Each row comes from the steps of one walk. Every step used is in the known rows, and no mark comes twice. Write the walk behind each row, first mark first.
Known rows:
u v t: -17 5 6 -7 -11 5 -6 0 -14 -20 15 15 -23 20 -3 -11 1 -8 -2 10 12
y s x m v: 0 -6 -6 4 -4 7 -5 -5 -10 -27 -10 -11 2 -3 -12 106 3 -5 -10 14 -26
t u: -3 11 -6 7 -1 6 7 -1 9 10 -4 3 -11 7 8 -18 -10 -5 -1 9 12
x m v s b: 16 -1 -9 2 -14 9 3 3 -18 -12 -6 -7 6 24 1 64 40 11 -2 14 4
v s: 7 4 0 -1 -6 -1 2 7 1 13 -2 2 -18 8 3 -14 15 -1 -8 5 36
u v s x m: -8 8 4 -3 -7 -5 -14 -8 -14 -14 0 -3 -26 24 -4 30 15 -10 -11 22 5
y s x: -9 -1 -6 11 -1 -1 -6 -5 1 -6 -3 -12 -6 -16 -12 54 -11 -11 -9 3 -23
u v s b: -3 -3 -9 9 -18 5 -2 -1 -9 1 9 -1 0 25 1 -14 36 7 8 8 -9
s x t v: -25 23 -7 15 -1 -7 -11 -10 14 -31 8 2 -5 13 -10 82 -12 -8 -6 7 -28
v k: 5 1 13 0 10 -5 7 6 -3 -15 -1 11 5 -3 -6 -32 3 -11 -1 5 31
x t v: -14 17 -9 4 -4 0 -3 0 12 -25 1 12 -5 21 -4 42 -6 -4 -5 5 -15
t v s b: -7 11 -19 12 -10 -2 3 2 4 -3 2 -1 8 23 2 17 25 8 4 3 -3
x m v s: 16 -1 0 -9 -9 6 3 6 -8 -10 -12 2 -11 21 2 44 28 4 -10 14 31
u v: -12 -6 0 -1 -6 4 -5 -2 -3 -9 7 6 2 14 1 -18 9 1 9 5 -15
m v s: 10 0 -2 2 -9 4 6 8 3 1 -2 3 -3 12 5 17 29 9 2 3 26
x m: 7 1 3 -9 0 1 -4 -2 -14 -12 -9 0 -9 10 -1 28 -2 -3 -12 11 4
t v: -16 8 -9 2 1 -5 1 1 10 -13 -1 7 9 12 2 15 -2 4 8 -1 -9
t u v s: -9 10 -7 3 -13 6 4 3 7 15 0 11 -28 30 10 -55 14 -4 4 19 32

Which walk is each row?
-8 18 -1 0 -6 8 5 3 -2 -2 3 13 -36 13 4 -15 -18 -14 -11 14 44 -> v t u
-9 18 -7 4 -19 11 -1 1 11 2 4 16 -41 38 4 -21 12 -12 -13 25 25 -> x t u v s
-17 4 -7 5 -6 7 2 -4 7 1 3 10 -9 22 8 -39 1 -3 12 14 0 -> t u v
-13 19 -6 0 -1 -12 -9 -6 -1 -17 -8 -4 -18 22 -3 64 4 -8 -17 17 15 -> t v s x m
-4 10 7 -3 -2 5 -8 -5 -22 -40 3 0 -17 12 -9 100 -3 -9 -13 15 10 -> s x m v t
-7 16 -17 16 -24 15 0 -2 2 0 10 5 -25 41 3 -6 25 -5 -5 24 -5 -> x t u v s b
-2 19 1 11 -8 -4 -10 -5 5 -5 4 -4 -34 8 -10 49 3 -12 -23 12 10 -> v s x t
-19 18 -9 11 0 -13 -6 -3 11 -6 2 -2 -10 12 0 39 6 -4 -3 4 16 -> t v s x
-25 21 -7 17 -7 7 -9 -15 9 -17 11 4 -23 24 -4 28 -10 -15 -4 22 -24 -> s x t u v
1 1 2 3 3 1 -7 -9 -10 -28 -5 -9 7 7 -5 88 6 1 1 11 -19 -> s x m v
-7 6 -18 16 -19 11 6 -1 0 12 7 1 -11 33 9 -36 28 2 9 17 1 -> t u v s b
3 12 2 -1 -1 -6 -9 -6 -12 -6 -7 -9 -27 10 -4 55 6 -10 -24 18 23 -> v s x m
-6 30 -8 17 -9 2 -3 -5 13 6 1 -1 -42 15 -1 33 -5 -18 -21 21 28 -> v s x t u
7 -6 6 5 7 2 3 1 -13 -42 -10 -2 6 -6 -17 77 7 -17 -9 19 7 -> y s x m v k
-12 17 -4 3 -8 2 -7 -9 -5 -4 -4 -1 -37 34 3 12 6 -14 -9 32 19 -> t u v s x m
-5 -1 -1 -2 -13 1 -3 3 -2 3 4 7 -17 22 3 -34 24 1 0 10 17 -> u v s
-17 15 -7 13 -8 1 -4 -8 9 7 7 0 -27 22 5 -14 9 -9 2 21 18 -> t u v s x
